Every row comes from one small tree of marks. The marks that hang from a mark follow it in brackets, in alphabetical order. Every link used is in the known rows. Which tree was each row made from?
Known rows:
kilu[gugeg mupo]: [ 1.62  1.37  0.34  3.68 -1.21  2.19  2.12  0.01  1.76 -3.54 -1.50 -1.81
 -3.62 -5.60 -3.19 -2.54  1.02  0.82 -0.37 -4.48  0.00 -1.84  0.30 -2.86
  0.60  0.30 -2.45]
delifo[giter papo[gugeg[kilu[mupo[vibu]]] siruf]]: [ 4.14  1.55  2.90  5.17  0.81 -3.59 -1.16 -5.08 -1.56 -5.73  1.82 -1.15
 -1.04 -2.40 -3.89 -1.42  0.05  5.71 -4.12  0.17 -1.57 -1.13 -0.40 -4.42
  1.80 -0.79 -4.78]
mupo[kilu[gugeg[papo[giter]]] pupo[vedo] vibu]: [ 1.99  1.61 -0.39  6.07 -0.28 -3.95 -3.83 -3.03 -7.61 -4.43 -0.46  0.67
  0.73 -1.88 -1.07 -2.99  3.12  0.88 -3.09 -3.41  0.38  0.63  1.21 -0.45
  3.29 -1.65 -1.84]
pupo[mupo[kilu[gugeg]]]: [ 2.49  2.29  1.07  4.84 -1.25  0.01 -0.11 -0.35 -2.15 -2.21 -2.77 -1.65
 -1.33 -2.64 -3.23 -2.51  1.51 -0.21 -1.44 -4.34 -0.78  0.31  0.95 -0.79
  1.39  0.54 -1.48]
gugeg[kilu[mupo[pupo[vedo] vibu]] papo[giter]]: [ 1.88  0.40 -0.50  6.16 -0.30 -3.25 -2.25 -3.18 -4.08 -5.26 -1.08 -0.73
  3.23 -2.06 -1.27 -3.63  2.34  2.34 -3.40 -1.33  2.78  0.81  1.58 -5.01
  0.91 -1.99 -1.98]
gugeg[kilu[mupo[pupo[vedo]]] papo[giter siruf]]: [ 4.31  0.06 -0.36  6.49 -0.94 -4.24 -1.60 -4.43 -1.03 -4.82 -3.08  0.05
  2.76 -2.42 -2.12 -4.64  0.39  2.11 -3.04 -0.87  1.26  1.60  1.16 -5.63
  1.29 -1.91 -2.78]
kilu[gugeg[papo[giter]] mupo[vibu]]: [ 0.95  1.55 -1.14  4.22 -0.57  0.07 -1.48 -1.35 -2.41 -5.68  0.33 -2.81
 -1.44 -6.28 -3.09 -2.13  1.60  2.41 -1.32 -5.20  0.75 -2.84  0.75 -3.37
  1.32 -0.97 -3.63]
pupo[mupo[kilu[gugeg] vibu] vedo]: [ 1.45  2.20  2.23  4.28 -0.34 -1.41 -1.99 -0.73 -4.76 -2.41 -1.63 -1.23
  1.31 -2.08 -1.21 -2.39  3.17  0.60 -2.64 -3.74  0.49  2.14  1.38  0.65
  1.17  0.20  0.60]
siruf[papo[giter gugeg[kilu[mupo[pupo[vedo] vibu]]]]]: [ 4.99  0.97 -0.94  6.87 -0.65 -5.37 -2.04 -4.25 -3.90 -4.70 -1.31  0.90
  1.43 -2.89 -0.42 -4.33  1.29  0.67 -4.36 -1.50  1.56  1.04  0.17 -3.96
  1.50 -1.88 -3.26]
papo[gugeg[kilu]]: [ 2.91  0.90 -0.22  4.67 -1.08 -2.55  1.08 -1.62  0.22 -1.43 -2.82 -0.84
 -2.61 -1.20 -2.65 -3.35 -0.56  0.80 -2.32  1.09 -1.38 -0.42  0.41 -3.16
  3.32 -0.67 -3.97]
gugeg[papo[giter]]: [ 2.73  0.73 -1.49  3.41 -0.08 -1.60 -1.66 -0.39 -1.52 -4.43 -1.81 -3.71
 -2.66 -2.01 -2.83 -3.11 -0.12  1.91 -0.69 -2.45  2.50 -1.42  1.93 -3.21
  3.24 -2.14 -4.08]
gugeg[kilu]: [ 3.05  0.21  0.01  3.90 -0.80 -0.80  1.37 -0.46 -0.31 -1.55 -2.80 -2.70
 -2.52 -0.27 -2.67 -3.36  0.05  0.80 -1.69  0.15 -0.40 -0.49  1.52 -4.07
  2.21 -0.35 -2.82]
delifo[papo]: [ 3.48  1.29  1.68  2.78  0.95 -0.14  0.25 -0.38 -0.41 -4.71 -0.56 -3.14
 -4.55 -0.56 -2.83 -2.45  1.03  2.50 -0.48 -1.68  1.98 -1.15  1.15 -2.16
  2.66 -1.37 -2.86]
papo[giter gugeg[kilu[mupo]] siruf]: [ 4.33  1.20 -1.31  6.16 -1.17 -4.45 -0.18 -4.03  1.45 -1.83 -3.33 -0.30
 -2.01 -3.90 -2.89 -3.39 -1.91  0.62 -3.10 -0.24 -1.84 -1.04 -0.54 -3.75
  2.52 -0.64 -6.19]
vibu[mupo[kilu[gugeg]] vedo[pupo]]: [ 3.26  0.83  2.77  6.07 -1.34  0.32  1.16 -1.28 -0.05 -3.01 -1.48  1.89
 -4.03 -1.12 -0.13 -2.30  1.56 -1.32 -0.63 -3.29  4.45 -0.60  1.48  0.13
  3.10  0.43 -4.54]
papo[gugeg[kilu] siruf]: [ 4.95  0.99  0.07  5.16 -1.08 -4.48  0.86 -3.08  0.53 -1.11 -3.33 -0.16
 -2.49 -1.03 -2.89 -3.58 -1.51  1.15 -2.94  1.70 -3.12 -0.24 -0.21 -2.98
  3.81 -0.77 -5.16]
vibu[vedo[pupo[mupo[kilu[gugeg[papo[siruf]]]]]]]: [ 4.19  1.82  2.10  6.75 -1.68 -1.21 -1.13 -2.85 -0.59 -4.64 -2.67  1.77
  1.96 -2.16 -2.54 -3.25  1.46  0.53 -1.51 -4.40  0.74  1.49  1.24 -1.67
  3.18  0.12 -3.38]
giter[papo[gugeg]]: [ 2.34 -0.36 -0.04  4.97 -0.78 -2.47  1.55 -0.84  0.40 -3.37 -3.18 -0.61
 -5.91 -2.38 -1.72 -4.23 -0.58  0.88 -0.68 -1.69  0.66 -1.29  0.63 -1.15
  3.40 -0.80 -4.81]
vibu[mupo vedo]: [ 3.47  0.40  2.69  2.08 -0.36 -0.06  0.94 -0.14  0.41 -3.37 -2.48 -2.50
 -6.42 -0.14 -0.48 -2.67 -0.53  0.47 -0.33 -0.54  8.55 -0.45  2.06 -1.40
  2.50 -1.63 -4.82]
vedo[pupo[mupo[vibu]]]: [ 2.58  2.28  1.62  5.14  0.58 -1.87 -0.73  0.68 -0.93 -2.84 -1.10 -0.82
  0.99 -0.83 -1.80 -2.04  3.22  1.37 -1.75 -2.45  2.54 -0.25  1.99 -0.06
  1.86 -0.32 -1.22]
giter[papo[gugeg[kilu] siruf]]: [ 4.32 -1.16  0.09  6.15 -1.52 -4.51  1.67 -3.34  0.66 -2.37 -4.23  0.26
 -3.94 -1.37 -2.34 -4.94 -1.64  1.09 -2.23  0.30 -2.87 -0.50  0.16 -3.44
  3.51 -0.30 -5.95]
papo[giter gugeg[kilu] siruf]: [ 4.75  0.93 -1.56  5.59 -0.80 -5.93 -1.19 -3.77 -0.03 -0.86 -3.72 -0.57
 -2.76 -1.63 -2.44 -3.61 -2.25  0.53 -3.32  1.14 -2.40 -0.64 -0.03 -2.31
  4.39 -1.23 -5.74]
mupo[kilu pupo vibu]: [ 3.63  2.31  0.76  5.78  0.15 -3.86 -0.69 -1.50 -7.10 -1.73 -1.10  0.33
 -3.22  1.34 -1.86 -2.34  2.36 -0.12 -3.00 -0.41 -0.07 -1.31  1.24 -0.47
  2.78 -1.01 -4.29]
gugeg[kilu[mupo] papo[siruf]]: [ 4.40  0.00  0.31  4.79 -1.38 -0.78  1.48 -2.60  0.63 -4.62 -2.34 -2.34
  0.24 -2.70 -4.46 -3.72 -0.29  2.72 -1.80 -1.09 -1.54 -0.73  1.00 -7.53
  0.94 -0.42 -4.78]

Which tree is each row?
[ 2.34  2.12  2.32  2.14  0.25 -1.09 -1.39 -0.23 -2.51 -2.95 -2.25 -2.74
 -2.02 -0.59 -0.86 -2.07  1.16  0.94 -1.91 -1.46  6.21  0.57  1.93 -0.46
  1.88 -1.50 -2.27] : pupo[mupo[vibu[vedo]]]
[ 3.74  0.93 -1.20  3.72 -0.81 -2.20 -1.60 -2.07 -0.66 -4.51 -2.04 -2.25
 -2.43 -4.17 -3.50 -3.22 -0.56  1.96 -1.19 -3.50 -1.23 -1.42  0.63 -2.51
  3.79 -1.44 -4.33] : kilu[gugeg[papo[giter siruf]]]
[ 2.71  2.29  1.54  5.43 -1.04 -2.05 -0.85 -2.49 -6.21 -2.31 -1.32  1.81
 -4.01 -0.54 -0.54 -2.21  2.26 -1.12 -2.71 -1.80  1.47 -0.86  0.61  0.28
  3.61 -0.81 -3.94] : mupo[kilu[gugeg] pupo vibu[vedo]]
[ 1.69 -0.69  1.15  4.54 -0.14 -2.22  0.33 -1.11 -0.20 -4.55 -1.58 -1.25
 -5.55 -2.55 -2.20 -3.51 -1.02  3.13 -1.30 -1.90  1.61 -1.08  1.16 -1.79
  3.40 -0.81 -3.93] : delifo[giter[papo[gugeg]]]
[ 4.75 -0.08 -1.45  4.60 -0.67 -3.76 -1.45 -2.90 -1.28 -3.33 -2.91 -2.74
 -0.77 -1.03 -3.61 -3.97 -1.34  2.06 -2.38 -0.31 -1.13 -0.65  1.48 -5.25
  3.38 -1.50 -4.92] : gugeg[kilu papo[giter siruf]]
[ 3.19  1.02  1.86  4.52 -1.10  0.12  1.15 -0.58 -2.14 -2.57 -1.42 -1.41
 -5.19 -1.69 -2.28 -2.30  0.90 -0.26 -0.89 -3.12  1.39 -1.35  1.07 -0.87
  1.91  0.27 -4.26] : vibu[mupo[kilu[gugeg]]]
[ 1.33  1.90  0.65  3.56 -0.67  1.18  1.12 -0.10 -1.14 -3.63 -0.07 -1.86
 -3.19 -5.23 -2.67 -1.77  2.07  1.39 -1.25 -4.14 -0.06 -2.51  0.39 -2.01
  0.64  0.14 -2.63] : kilu[gugeg mupo[vibu]]
[ 2.56  2.07  1.21  5.42 -1.06 -1.60 -1.46 -2.86 -7.05 -4.63 -0.49  1.26
 -1.97 -0.99 -1.57 -2.63  2.45  0.38 -2.49 -2.44  1.57 -0.63  0.89 -1.74
  3.42 -1.47 -4.37] : mupo[kilu[gugeg[papo]] pupo vibu[vedo]]
[ 5.11  0.53 -2.19  5.79 -1.33 -2.33  0.03 -2.89  0.09 -4.20 -2.49 -1.82
 -1.90 -4.32 -2.67 -4.19 -1.11  0.26 -2.65 -2.51 -0.07 -1.15  0.00 -6.02
  1.66 -0.78 -5.40] : siruf[papo[giter gugeg[kilu[mupo]]]]
[ 5.44  1.31 -0.31  5.39  0.31 -5.46 -1.77 -4.82 -0.10 -3.30 -1.84 -0.78
 -2.88 -1.17 -2.81 -3.13 -1.39  2.24 -3.02  0.66 -1.99 -0.70 -0.30 -2.52
  4.33 -1.67 -5.58] : delifo[papo[giter gugeg[kilu] siruf]]
[ 4.10  1.66 -1.07  6.04 -1.32 -2.29 -0.93 -3.39 -0.55 -5.57 -1.77  0.35
 -1.05 -5.53 -3.57 -3.42  0.56  1.65 -1.56 -4.41 -0.35 -1.83  0.00 -3.68
  1.89 -1.70 -4.83] : kilu[gugeg[papo[giter siruf]] mupo[pupo]]
[ 3.05  1.54  0.02  5.56 -0.37 -3.77 -2.79 -3.78 -3.08 -5.89 -0.71  0.59
  1.56 -5.06 -1.71 -3.19  2.10  2.48 -2.79 -3.86  1.10  0.12  0.39 -2.00
  1.63 -2.02 -2.55] : kilu[gugeg[papo[giter siruf]] mupo[pupo[vedo] vibu]]
[ 5.06  0.74  0.45  5.34 -0.99 -2.87 -1.62 -3.12 -3.12 -4.42 -1.48 -1.58
 -3.29 -2.52 -3.25 -2.86 -0.55  1.13 -1.52 -3.60  0.70 -1.29  1.02 -2.17
  3.03 -0.86 -6.46] : vibu[mupo[kilu[gugeg[papo[giter siruf]]]]]
[ 2.62  1.58  1.58  3.91  0.65 -3.61 -1.13 -0.68 -4.28 -2.91 -1.23 -0.22
 -1.02  0.25 -0.10 -2.91  2.66  1.30 -2.46 -0.17  3.29  0.89  1.62  0.08
  2.47 -1.96 -0.87] : mupo[pupo[vedo] vibu]
[ 1.73  2.21  2.03  4.10 -0.98 -0.08 -2.14 -1.76 -5.39 -4.75 -1.32 -1.50
  0.48 -2.13 -2.28 -2.30  2.11  1.18 -2.14 -3.90  2.51  0.57  1.56 -1.76
  2.02 -0.69 -2.80] : pupo[mupo[kilu[gugeg[papo]] vibu[vedo]]]
[ 3.29  2.23  1.24  7.08 -0.42 -1.53 -0.11 -0.02 -1.06 -2.09 -2.71  0.14
  0.69 -0.23 -2.50 -2.62  2.27 -0.38 -1.40 -3.06  0.76  0.62  1.94 -0.53
  1.94  0.60 -2.01] : vedo[pupo[mupo[kilu]]]
[ 4.24  1.20 -1.17  5.32 -1.07 -2.97 -2.16 -3.17 -3.36 -3.57 -2.10 -1.18
 -2.27 -3.16 -3.77 -3.20 -0.27  0.78 -1.80 -3.83 -3.00 -1.42  0.51 -2.25
  3.93 -0.59 -5.17] : mupo[kilu[gugeg[papo[giter siruf]]]]
[ 3.87  0.65  2.79  3.72 -0.59 -0.70  0.69 -1.01 -2.44 -2.63 -2.58 -1.58
 -6.16  1.00 -0.49 -2.59 -0.22 -0.76 -1.04 -0.76  6.67 -0.25  1.95 -1.30
  2.60 -1.00 -5.87] : vibu[mupo[kilu] vedo]
[ 1.05  1.44 -0.36  5.29 -0.39 -1.77 -2.43 -2.37 -3.39 -6.21 -0.05 -0.10
  1.35 -5.26 -1.31 -2.96  3.01  2.21 -2.20 -4.60  2.76 -0.08  0.85 -2.22
  1.13 -2.07 -1.22] : kilu[gugeg[papo[giter]] mupo[pupo[vedo] vibu]]
[ 1.96  2.57  2.20  3.96 -0.88 -0.47 -1.55 -1.37 -4.65 -2.41 -1.92 -1.01
 -1.84 -1.87 -1.41 -1.93  1.88 -0.43 -2.37 -3.19  2.43  0.54  1.16  0.26
  2.00 -0.05 -2.57] : pupo[mupo[kilu[gugeg] vibu[vedo]]]
[ 2.57  0.26  0.99  5.66 -1.04 -1.26  1.27 -1.81  0.02 -3.16 -2.93  0.31
  0.98 -1.64 -1.37 -3.99  1.67  0.78 -2.40 -0.40  1.94  1.71  1.20 -4.50
  0.18 -0.72 -0.67] : gugeg[kilu[mupo[pupo[vedo]]]]
[ 3.60 -0.73  1.43  8.46 -1.69 -3.80  1.68 -4.68  1.35 -3.84 -2.52  3.56
 -1.62 -2.72 -0.23 -4.06  0.25  0.54 -2.93 -0.86  0.43 -0.61  0.27 -2.96
  2.85  0.28 -6.45] : giter[papo[gugeg[kilu[mupo[vibu[vedo[pupo]]]]] siruf]]
[ 1.29  1.71  1.51  2.97 -0.93  1.63  0.64 -0.84 -0.77 -3.83 -0.71 -1.20
 -4.12 -4.74 -1.03 -1.92  1.38  0.65 -1.29 -3.67  3.35 -1.63  0.54 -1.78
  1.36 -0.32 -3.30] : kilu[gugeg mupo[vibu[vedo]]]
[ 1.04  1.28 -0.30  5.70 -0.80  0.48 -1.45 -2.03 -0.39 -6.12  0.21  0.52
 -0.19 -5.69 -0.87 -2.08  2.21  1.31 -1.22 -5.44  3.94 -1.91  1.09 -2.23
  2.59 -0.86 -3.83] : kilu[gugeg[papo[giter]] mupo[vibu[vedo[pupo]]]]
